Every row comes from one small tree of marks. Brackets hold a mark, then the marks that hang from it, in alphabetical order. Every link used is in the known rows. Which tree was each row made from?
In the rows, zero is written as 128.
Known rows:
(Q A B Y): [ 80 133 152 195  99 129 128 140 153 152 170 126 180 124 128 154 174 101
  43 158 139 128 115 131 133]
(J K): [126 115  95 174  99 144 112 130 137 144 128 123 151  74 103 158 139  86
  94 109 171 152 148 148 146]
(L (Y (Q A)) Z): [126  96 150 147  79 152 104 142 163 156 151 145 164 128 116 162 144 144
  64 152 151 119 133 136 127]
(Y (L Z) (Q A B X)): [112 127 177 149  93 122 131 127 155 125 176 148 161 159 118 164 189 153
  64 157 125  79 141 153 103]
(X (Q A B (Y (L Z)))): [ 93 143 135 170 100 119 131 128 165 146 182 136 161 150 143 148 197 144
  42 188 137 111 138 125 122]
(L (Y (Q A B X)) Z): [ 92 105 190 143  90 126 119 131 162 149 170 149 168 142 135 164 178 141
  53 150 125 104 123 147 107]
(B Q): [122 124 134 169 110 145  96  99 132 149 145 120 186  73 112 154 141 123
  87 125 175 144 129 151 142]
(X (Q (A H) B (Y L))): [103 179 118 183  97 121 128 127 132 169 160 136 173 118 139 142 203 149
  40 181 149 109 134 119 146]
(Q (A (H D)) B): [120 167 131 181 102 128 118 141 141 173 139 116 160  97 120 160 171 112
  71 142 143 125 124 155 163]
(P K): [133 117 124 185  93 149 104 144 154 142 146 115 175  70 109 163 138 115
  73 129 168 157 140 157 146]
(B K (Q X)): [127 130 168 182 112 130  96 100 120 144 155 127 190  87 117 160 170  99
  81  90 157 143 114 165 125]
(K J): [116 132 129 179 101 152 101 135 144 120 138 115 180  89  96 172 145 119
  91 110 168 144 148 144 153]
(Q B Y): [ 91 120 151 194 108 131 118 135 142 140 158 116 179  97 124 163 172 101
  61 148 151 135 122 130 133]
(Q Y): [116 121 134 189  97 155 104 136 136 146 145 119 181  98 116 163 156 105
  59 143 164 146 126 123 137]
(X (Q A (B (K J)))): [ 97 159 140 194 113 105 132 128 156 139 171 117 180 114 110 158 187  96
  81 123 143 132 142 164 147]
(X Q): [129 139 109 169 110 143 113 111 136 154 145 109 181  94 114 161 147 122
  77 156 179 148 153 153 136]
(L (Y (Q X)) Z): [126  93 170 139  87 153  95 130 146 142 145 141 168 120 123 175 158 146
  70 135 150 124 136 140 107]
(X (Q A Y)): [106 152 124 185  97 139 122 125 146 176 165 121 187 132 128 150 170 121
  38 171 157 141 129 131 141]
(X (Q A (B K) (Y L))): [113 152 135 213  99 113 134 127 151 149 174 132 172 134 130 146 211 115
  44 157 149 113 131 135 128]
(B K): [140 118 134 198 103 144 102 135 135 131 142 117 173  81  98 167 145  76
  87 111 173 148 129 156 136]
(Y (L Z) (Q X)): [146 115 160 146  90 147 110 123 139 119 150 140 163 138 106 176 170 156
  77 141 150  96 154 147 106]
(L (Y (Q (B (K J)) X)) Z): [107 101 198 163  98 117 108 141 153 118 159 137 166 116 116 181 197 122
  89  95 125 113 134 150 115]
(X (Q (B K) (Y L))): [123 139 128 212 108 116 126 123 141 138 161 121 171 106 125 155 207 115
  62 150 159 119 142 133 125]
(D H): [125 106 125 178 105 161  90 145 119 141 135 113 175  86 105 163 131 110
  91 138 181 148 141 146 163]
(Z L): [117 121 134 184 106 150 105 121 143 126 139 105 182  87 105 170 151 133
  73 109 183 130 117 129 134]
(B (K J) (Q Y)): [118 131 153 202 105 136  93 120 132 138 154 120 190  86 106 159 181 105
  87  89 152 146 119 133 157]
(B K Q): [136 119 140 188 110 134  95 105 126 143 147 121 182  69 106 154 151  97
  93  99 171 146 122 161 142]

Write each row's tree:
[ 83 130 177 188 108 127 119 128 135 139 166 122 185 115 135 164 191 104
  48 141 137 129 116 137 117]
(Q B X Y)
[119 133 178 178  97 134  87 119 138 114 163 145 175 123 125 166 209 140
  73  89 131 120 122 127 126]
(B (K J) (Q X (Y (L Z))))
[107 135 163 167  82 149 104 140 153 130 170 153 165 163 138 160 188 141
  28 151 133 115 118 118 111]
(Q A X (Y (L Z)))
[118 148 169 139  90 121 123 134 134 140 166 151 158 143 121 163 195 156
  66 159 124  76 136 147 120]
(Y (L Z) (Q (A H) B X))
[148 168 171 185 100 112 127 137 123 176 149 122 164 124 106 171 206  99
  75 120 123  99 119 171 144]
(Y (Q (A (H D)) (B K) X))
[107 121 157 197  92 122 120 151 163 124 178 144 155 139 128 156 195 105
  50 143 128 112 117 125 121]
(Q A (B K) (Y (L Z)))
[148 132 123 175  82 153 124 128 148 141 148 138 175 131  92 157 158 152
  69 151 166  94 151 142 134]
(Y L (Q A))
[115 123 168 158  97 144  92 107 135 134 163 146 174 126 141 159 188 158
  58 133 143 121 120 125 112]
(B (Q X (Y (L Z))))
[119 101 185 186 100 124 114 125 137 139 151 134 178 101 118 171 188 107
  73 111 146 113 126 156 111]
(L (Y (Q (B K) X)))
[ 99 139 170 156  88 128 114 133 130 170 151 148 179 113 131 159 187 143
  53 142 138 102 120 141 131]
(L (Y (Q (A H) B X)))
[ 91 145 175 174  97 140 104 106 133 171 172 138 197 131 138 147 181 128
  37 131 138 132  98 135 128]
(B (Q A X Y))
[127 165 108 156  87 141 108 139 138 165 159 144 160 138 138 150 184 158
  42 182 150 120 136 109 142]
(X (Q (A H) (Y (L Z))))
[ 93 123 148 176  93 131 122 143 166 127 178 143 157 143 134 154 185 134
  44 167 133 108 124 119 121]
(Q A B (Y (L Z)))
[ 91 173 173 185 102 111 111 146 129 136 164 133 179 105 115 164 197  93
  72  93 124 122 114 155 149]
(Q (A H) (B (K J)) X)
[116 124 157 167  90 152  97 136 142 119 157 142 165 137 133 168 184 142
  46 142 144 121 130 118 108]
(Q X (Y (L Z)))
[115  89 195 165  98 118 110 134 147 131 159 139 163 115 124 176 186 111
  77 119 134 115 125 154  99]
(L (Y (Q (B K) X)) Z)
[111  83 159 149  98 132 113 133 157 138 151 132 160  99 121 169 157 137
  85 154 149 117 141 141 119]
(L (Y (Q B)) Z)
[118 127 159 189  92 120 117 139 140 159 146 129 175  91 115 161 195 132
  65 107 156  95  97 126 143]
(Z (L (Y (Q (A H) (B K)))))
[157 105 130 151  89 153 111 128 146 119 143 133 157 122  95 171 153 154
  91 152 162 103 161 141 122]
(Y (L Z) Q)
[ 98 154 134 172 103 128 116 139 133 155 156 128 172  91 121 155 157 110
  67 149 148 124 121 147 152]
(Q (A H) B)
[136  82 144 148  88 155 100 136 153 145 138 135 162 103 112 171 139 143
  81 143 165 128 143 135 124]
(L (Y Q) Z)
[120 105 173 167  90 155 100 120 140 141 136 123 189 108 117 174 180 166
  58 106 171 106 115 126 115]
(Z (L (Y (Q X))))
[122 159 135 177  88 132 112 156 151 159 152 135 143 134 137 161 201 142
  52 163 126 106 123 120 149]
(Q (A (H D)) B (Y (L Z)))
[118 142 165 158  80 148 100 131 130 167 138 139 188 115 123 166 186 173
  44 112 160  97  99 116 132]
(Z (L (Y (Q (A H) X))))
